Each row comes from the steps of one path. Every step used is in the known rows, and no mark comes twice. Write the path behind each row, first mark first.
Known rows:
d > j: [ -1.8  -6.4  -1.9  15.3  18.0  -6.5  22.7  -1.2  17.5 -10.0 -13.2  39.9
   3.8 -35.0  18.3   6.4  -2.5 -14.7  26.9 -21.1 -16.5   0.9 -10.9  18.2
 -30.1]
j > y > x > b > h: [ -6.8  -3.0 -18.0 -25.5  22.9  26.4  21.8  -6.3 -27.1   1.7  65.3   7.3
 -10.6  -4.9  28.5 -43.0   8.9  17.9 -15.4 -20.4 -23.5  -2.4 -12.9  -0.3
 -26.4]
d > x > y: [  3.9   5.9  14.1   1.8   9.8 -11.5 -27.7  12.1  24.0 -11.2   4.9  17.6
   5.1   0.3  20.5   5.0   8.3 -23.0   2.2 -19.5  10.6   1.9  10.2  15.9
 -36.7]
x > b > l > d: [  1.2  29.5  -0.4   0.4  28.2   7.1 -24.7   2.3 -25.4  10.9 -26.1  35.2
  32.9 -21.4   3.8  12.2   8.9 -16.7  -0.3 -22.1 -36.9  10.9 -20.6  20.5
   0.6]
x > y > j: [-26.0 -23.8   0.9   6.7  19.9  -7.4  14.3  15.8  15.3   3.5  13.8  22.5
  29.1   4.5  20.6  -9.8  22.0 -15.5   8.3 -49.2   4.7  -9.7  -9.9   0.7
 -15.8]
h > s: [-23.7   5.2   8.7  25.8   4.1 -22.4 -24.0   5.9  15.2 -31.7 -28.1  48.4
  17.1  -8.3  36.3  16.2   1.4 -27.2  14.4 -46.0 -18.8  39.1  -7.3  36.0
 -39.7]
b > j > y > x > d > h > s: [-16.2 -15.3 -23.8   4.5  -0.4  -5.0 -13.2   0.3 -49.7  -6.0  29.8  46.0
  -2.8   3.7  43.2 -37.0  10.8  15.9   7.3 -39.3 -20.0 -62.3  -0.3  13.7
 -16.8]
l > d > j > y: [  4.7   6.9  -5.5   4.7  40.4  -7.4  11.0 -24.8 -30.4  -2.2 -12.9  30.9
   2.2 -26.3   2.0   5.2 -17.9   2.1  18.5 -18.7  -9.8 -17.5 -37.0  15.7
 -12.4]
j > y: [-14.5   0.0  11.5   1.1  28.7  -7.3  16.9  -9.9   7.4 -25.1   4.4  29.2
   2.8   1.5  27.4  -4.9 -12.9  -9.2   9.0 -30.6  -5.7   8.0 -34.5  12.3
 -23.8]
l > b > h: [-23.9 -10.7  -9.5  -2.6   7.0  18.9  14.2  -8.3 -17.8   3.7  -7.2  21.6
   1.8 -49.0  29.1   0.7   0.4 -19.6  -1.2 -21.6 -20.9  50.2  16.8   6.4
 -18.5]
d > l > b: [  2.7  -3.7 -10.3  -6.6   6.4  21.6   7.1  -1.6  -3.1  25.7 -27.2  37.7
   0.8 -29.7   8.2  20.5 -12.7  -9.6  18.3 -17.0  21.5  31.0  -6.8   8.7
 -10.6]
y > x: [ -5.5   4.6  -2.5 -10.9   4.2  19.9  10.4  -4.5  12.5 -14.4   5.0  30.6
  20.9 -31.5  33.3  16.4   8.6 -19.7  29.8 -12.7 -15.1  23.6 -32.4 -10.6
 -14.4]
b > j > y: [-24.4 -13.1 -10.6  -3.8  20.6 -18.7   5.8 -11.4  19.0 -17.9   4.1  44.7
  -8.2  -1.3  36.2 -19.6 -16.1  -4.1  19.5 -35.7  -4.6 -15.2 -24.2   5.5
 -14.1]
j > y > x: [ -4.8   2.0  -2.5 -15.7  21.7  14.8  18.0 -16.7  -2.2 -17.2  23.8  20.4
   9.1  -5.4  30.7  -1.8  -4.4  -4.4  19.7 -14.3  -4.4   7.7 -49.0 -10.3
 -12.0]
d > l: [  1.2  -2.1   9.1   0.8   9.4   6.1  -7.1   5.0  18.8  -2.1 -12.8  49.4
  -0.6 -13.2  13.3  13.8  -4.5  -9.8  24.1 -29.3  14.6  15.2 -29.6  14.9
 -28.5]
d > h > s: [-25.7   6.1  22.4  30.5   1.4 -16.7 -28.6   3.6 -16.0 -22.1  -0.9  34.4
  12.2 -24.2  32.3   0.1   5.9 -25.4   2.6 -51.4 -22.6  30.5   6.6  31.7
 -45.8]
l > b: [-12.8  -2.5  -8.3  -0.8   8.2  12.4  23.1  -6.0   0.2   4.3 -28.0  27.2
  13.8 -41.4  25.4  18.2  -9.6 -24.0  12.6 -17.6  -9.1  40.7   4.3   4.5
  -7.1]
d > j > y: [ -1.3  -7.8  -2.0   9.2  34.6 -11.7  29.8 -12.1   3.3 -11.6   5.7  29.9
  -6.8  -7.0  15.7 -10.8 -16.0   2.0  16.7 -22.3  -5.0 -13.2 -27.7  19.8
 -28.5]
j > y > x > b > h > s: [-15.6   1.1 -20.0  -6.4  14.7   7.4 -10.7  -1.1 -32.5  -6.3  52.1  17.0
  -7.6  12.1  34.3 -37.9  11.5  16.9 -19.9 -36.7 -25.0  11.3  -2.1  24.3
 -39.2]
b > l: [-13.2  11.1  18.9  13.2  20.3  -1.7 -21.4   0.4  13.3 -17.8 -28.2  41.8
  30.7 -11.0  24.1  19.2   6.7 -34.5  18.9 -23.7 -24.0  33.4 -36.7  15.7
 -11.4]
b > x: [ -5.3   4.5   7.5  -5.1  -1.9   8.1 -17.5   2.6  20.9 -30.2 -21.6  40.3
   8.1 -14.6  30.8  16.2   9.7 -32.9  23.8 -12.8  -4.0  36.8 -10.9   9.2
 -50.7]
l > d > j: [  2.6   7.4  -6.5   9.6  23.0  -2.3   4.4 -13.6 -14.7  -0.9 -30.7  40.9
  13.9 -52.8   4.1  23.8  -4.8 -15.0  29.2 -17.9 -21.1  -2.2 -19.4  15.4
 -13.8]
s > h: [ -6.2   6.4  17.4  -9.6   2.8 -25.1  -6.9   2.5  14.8  -7.4 -29.9  43.6
  23.9 -41.5  43.9  16.8  -3.4 -44.4  13.7 -24.3 -29.8  27.6 -44.9   3.9
 -20.1]
l > b > x: [ -4.0   2.7 -11.8 -12.1  -5.6  22.6  -2.5  -4.0  -1.0  -2.6 -35.3  29.3
   8.3 -31.2  24.9  21.3  -0.4 -34.2  16.4  -0.9   2.9  52.9  12.9   2.6
 -31.9]
b > l > d > x: [  3.4  30.6  29.3  10.0  15.2   2.8 -76.9  -3.8 -20.9  -7.0 -44.9  37.3
  31.8 -23.9   6.4  44.0   8.3 -44.0  22.8  -9.2  -3.2  23.5 -29.0  20.0
 -21.5]
d > x > b > h: [ -6.6   0.2  10.2  -0.8   2.0   9.6 -22.7  18.5  -1.9  -5.7  26.4  22.5
 -16.0 -19.4  25.8 -21.5  17.7 -13.1 -15.8 -24.7 -12.0   7.5  35.7  27.2
 -65.3]

Write each row's path:
[  6.5  -6.3  -3.4  -3.3  -6.3  13.0   2.9  17.0  -1.5 -29.1 -28.6  54.7
   8.3  -4.8  33.6   7.2  20.7 -22.2  17.2 -12.0 -16.9 -15.7   3.8  19.9
 -46.5] => b > x > d
[  6.1  -7.6 -14.9 -10.0  -0.4  24.0  31.2   9.9 -10.0 -13.4  -2.5  44.3
  19.9 -21.3  35.9   8.5  21.3  -8.3  23.3 -11.9 -27.8 -29.3 -19.2  -0.9
  -9.3] => y > x > d
[  6.2  -4.2 -15.3  -8.3  28.5  11.4  30.0 -18.7  -6.5  -3.6  25.2  21.1
  -0.6 -13.8  19.8  -6.9  -7.2   7.1  26.7  -6.2  -2.0 -14.4 -42.3  -2.8
 -15.8] => d > j > y > x
[  5.7  19.3   2.5  17.2  33.3  -1.4 -27.6 -13.7 -23.4   5.5 -44.1  43.3
  30.7 -37.4  -1.9  30.6   1.7 -23.2  29.2 -11.8 -26.8   7.9 -38.3  20.0
  -0.7] => b > l > d > j
[  3.1   4.6  -4.1 -10.6   8.0  -0.3 -19.0   5.8  25.5 -19.3  -1.7  23.8
   8.7   4.8  23.2   2.2  12.9 -21.7   5.2 -14.1  -3.2  20.3   0.3   6.7
 -35.8] => b > x > y
[-16.6   3.1 -20.9  -1.1  -2.5  11.8 -17.7   9.9 -18.6  -4.5  33.5  27.6
   2.8 -15.2  36.7 -20.2  23.7   0.0 -10.2 -35.5 -37.0  27.7  14.8  23.2
 -40.7] => y > x > b > h > s
[ 23.2  -8.5  -5.0  -9.3  -7.9  22.0 -15.5  21.9  -4.9  -6.6 -27.4  64.6
  -6.2   7.8  16.3  10.1  16.3  -5.8  22.6 -10.7  15.6 -25.3  -7.3  23.4
 -47.9] => b > x > d > l
[ -5.2  14.4   4.8   5.7  22.9   2.8  -7.3  14.1   7.5   1.0  -8.0  34.2
  23.0  -2.7  18.9  -3.6  10.8 -17.9  -3.1 -25.7 -32.2  15.2 -11.3  24.7
 -14.4] => x > b > l
[ -8.9  -4.7 -39.3 -23.9  -1.5  13.0  13.9   7.9  19.5  11.7  26.1  39.5
  -0.2 -28.0  35.9 -22.3  11.3   2.5  18.6 -20.5 -22.2 -19.3   3.6  -9.4
  -6.3] => y > x > b > j
[-14.2  -5.4  11.5  31.7  -2.4 -11.5  -9.0  17.5 -36.8 -20.4  -8.9  48.6
  11.8 -13.2  34.5  -7.8  17.9 -12.5  -3.9 -50.0 -35.7 -20.9  19.9  42.3
 -40.8] => x > d > h > s
[  7.0  -8.4 -14.3 -15.4  17.2  19.8  38.1  -1.4 -25.0 -14.3  15.9  34.1
   9.3   5.8  32.4 -11.1   7.8   9.6  13.2 -12.6 -16.7 -44.7 -35.0   0.0
  -6.6] => j > y > x > d
[  4.7  19.9  19.6   7.5  12.3   3.5 -44.2  21.4   4.8   2.2  -8.1  30.1
  13.8   1.9  15.1   3.2  14.6 -26.0  -2.2 -14.2  -6.4   8.0   5.9  30.4
 -40.2] => d > x > b > l
[ 21.8 -10.5 -15.8 -15.1  -2.2  33.7  12.6  14.5 -13.2   8.9  -0.5  55.5
   5.8  -8.8  18.9  10.0  17.7   8.1  28.2 -11.2   4.4 -37.0 -29.8   2.6
 -11.2] => y > x > d > l
[-16.2  -8.6 -12.6  11.1  -2.5   8.5 -36.7  -0.5 -27.5  16.8 -18.7  41.4
  -8.9 -20.0  17.3   7.7  -3.0  -4.8  -0.2 -37.2   9.8  54.0  15.7  33.8
 -33.7] => d > l > b > h > s
[  9.5  23.1   6.0  -3.9   7.6   6.0 -30.9   9.6 -17.7   5.2 -11.5  28.9
   5.0 -31.6   7.3  13.1   6.2 -18.6  -0.5 -17.0  -7.3  -4.5  16.9  23.1
 -39.7] => l > d > x > b
[  4.3  -6.3 -10.5  -4.9 -12.8  33.2  11.0   8.7 -52.7   8.4 -16.0  29.5
   4.6 -36.2  23.4  -4.1  17.0 -17.3  -2.5  -5.1 -11.4  -6.0  39.1   8.8
 -34.0] => l > b > x > d > h
[-23.9 -14.4 -30.3  -5.1  -0.7   0.5  13.4  -5.9  12.3  12.7 -27.2  44.2
   2.5 -44.5  33.7   3.4 -11.5 -18.6  23.3 -22.2 -10.2  16.7  16.2  -2.7
   3.5] => l > b > j
[  5.3  16.9   2.7  11.3  50.9  -6.3 -19.6 -25.2 -38.5   3.1 -25.3  33.2
  19.9 -11.6  -4.5  13.6 -12.4  -6.1  19.5 -12.9 -17.2  -7.7 -56.1  21.5
   2.1] => b > l > d > j > y
[ -6.2 -22.5 -41.7 -23.2   1.9  29.2  34.2 -12.1 -64.7  29.7  30.3  25.0
  -5.9 -28.4  32.8 -37.4   0.5  17.5   5.6 -10.7 -11.5 -60.1  10.9 -17.1
  14.3] => l > b > j > y > x > d > h
[  7.5  33.7  -0.1 -17.3  36.2  30.7 -24.6 -18.9 -79.2  26.8  40.2   3.0
  25.1 -17.4   1.2 -19.1   9.4   8.0 -10.8 -12.3 -28.2 -11.8 -37.3  -3.0
   9.3] => j > y > x > b > l > d > h
[  0.5 -14.7 -44.2 -34.7   8.4  28.2   1.4 -18.9 -16.8  39.8  11.9  34.9
 -15.1 -11.6  16.3  -8.8 -20.1  18.7  29.6  -5.9  36.0  -8.3 -27.6 -19.7
  14.2] => d > l > b > j > y > x
[  4.9  16.8  -8.5 -17.0  33.5  21.7  -0.3  -3.9 -17.6   8.2  30.3  16.0
  19.4  16.8  18.5 -18.8   6.1   6.2  -1.7 -10.0 -19.7  -1.2 -42.2   3.3
  -1.7] => j > y > x > b > l
[ 22.5 -11.1 -14.8 -21.6  15.6  28.9  19.5   3.2 -28.1   6.4  17.6  44.3
  -5.0  17.6  15.7  -7.2   4.0  25.2  18.5 -12.0  15.3 -52.9 -46.4   4.5
  -9.1] => j > y > x > d > l
[-31.7  -6.0 -11.5  17.3  -2.1  -0.5 -18.2  -3.8 -24.7  -5.2 -20.6  30.6
   5.6 -32.2  34.3   5.4   1.2 -19.8  -5.2 -38.0 -22.9  63.5  26.9  30.3
 -31.9] => l > b > h > s
[ 14.0 -22.2 -35.7 -30.2  10.8  51.1  26.0  -7.2 -68.2  32.8  24.7  27.4
 -15.9  -6.2  13.6 -21.0   4.0  31.1  -1.6  -3.8  11.1 -28.0 -13.3  -1.4
  -2.0] => j > y > x > d > l > b > h
[ -6.6  -2.0  -2.3  15.3 -10.8  11.0  -6.8  11.9 -47.8 -11.2  11.5  41.0
  17.9 -19.8  38.2  -3.9  27.2  -6.1   6.2 -33.8 -32.3 -22.0   5.6  19.1
 -28.1] => y > x > d > h > s
[ 11.6 -23.9 -37.9 -26.0   7.2  17.8   8.6   2.3 -16.5  14.9  18.0  61.6
 -17.1  15.5  24.0 -22.7   1.1  28.9  28.9 -16.7  17.2 -77.1 -35.7  -3.2
   0.9] => b > j > y > x > d > l
[-16.6  -9.7 -25.0 -11.6  23.4 -13.9  19.7   3.2  12.7   1.5  24.5  37.9
 -17.1   7.0  29.6 -43.8 -11.9  12.1  -2.8 -37.4 -14.1 -32.8   1.3  14.8
 -16.2] => x > b > j > y
[ -4.1  -5.8 -32.7   1.9  22.2   3.4   2.0  -3.9 -38.3   6.1  52.9  17.8
 -18.0   1.8  21.8 -43.2   6.9  28.2 -13.1 -28.9 -24.4 -10.9   5.3  31.6
 -44.2] => d > j > y > x > b > h > s
[ -4.3 -20.5 -36.1 -21.0   8.7   8.9  26.4  -2.4 -13.8  -5.6  16.9  51.0
  -3.1   3.1  41.4 -24.9   4.2  13.3  24.1 -17.6 -15.4 -67.8 -24.9  -6.6
   3.0] => b > j > y > x > d
[ -5.1  -3.9  -3.9   9.0   7.2   5.4  -1.3   0.3 -62.6 -14.0  29.1  30.5
   7.3   6.2  35.2 -22.3  13.4  10.4  -2.7 -34.5 -20.7 -37.3 -11.3  21.0
 -25.9] => j > y > x > d > h > s
[ 21.4  13.6 -35.2 -21.7  36.5  19.1  27.6 -17.5 -45.7  24.2  28.4  15.2
   1.3 -25.0  -2.1 -13.9  -3.9  24.9   7.7  -4.5 -16.3 -36.4 -25.5   2.5
  -4.4] => l > d > j > y > x > b
[ -7.4  -4.8  -9.3  -9.9  11.3 -13.1 -17.5  10.3  12.0   2.0  24.6  33.7
 -25.5  11.5  26.3 -35.4  -8.1   2.6  -1.6 -26.4  12.4 -41.3  18.1  21.0
 -42.3] => d > x > b > j > y
[  3.7  17.7  -9.7 -12.5  15.7  25.6  -5.6   8.1  -1.4  10.6  12.7  26.4
  29.6  -9.5  21.0  -0.8  20.7 -10.0   7.9  -9.1 -30.6  13.1 -25.7   1.2
  -2.2] => y > x > b > l
[  4.7  10.1  11.8   0.6   2.2   2.6 -11.8  22.3  14.1  -3.8   5.1  27.9
  -3.6 -13.5  20.8  -4.2   8.2 -18.3  -2.3 -21.0  -0.3  -1.1  24.3  26.7
 -55.3] => d > x > b
[-17.1 -19.6  -2.8  -4.6   6.0   3.5 -13.4  16.8  14.1  -4.4   7.6  23.1
  23.1  14.9  20.2  -6.3  30.3 -24.1  12.7 -32.5  17.8   2.5  -2.4  -1.1
 -40.8] => b > x > y > j
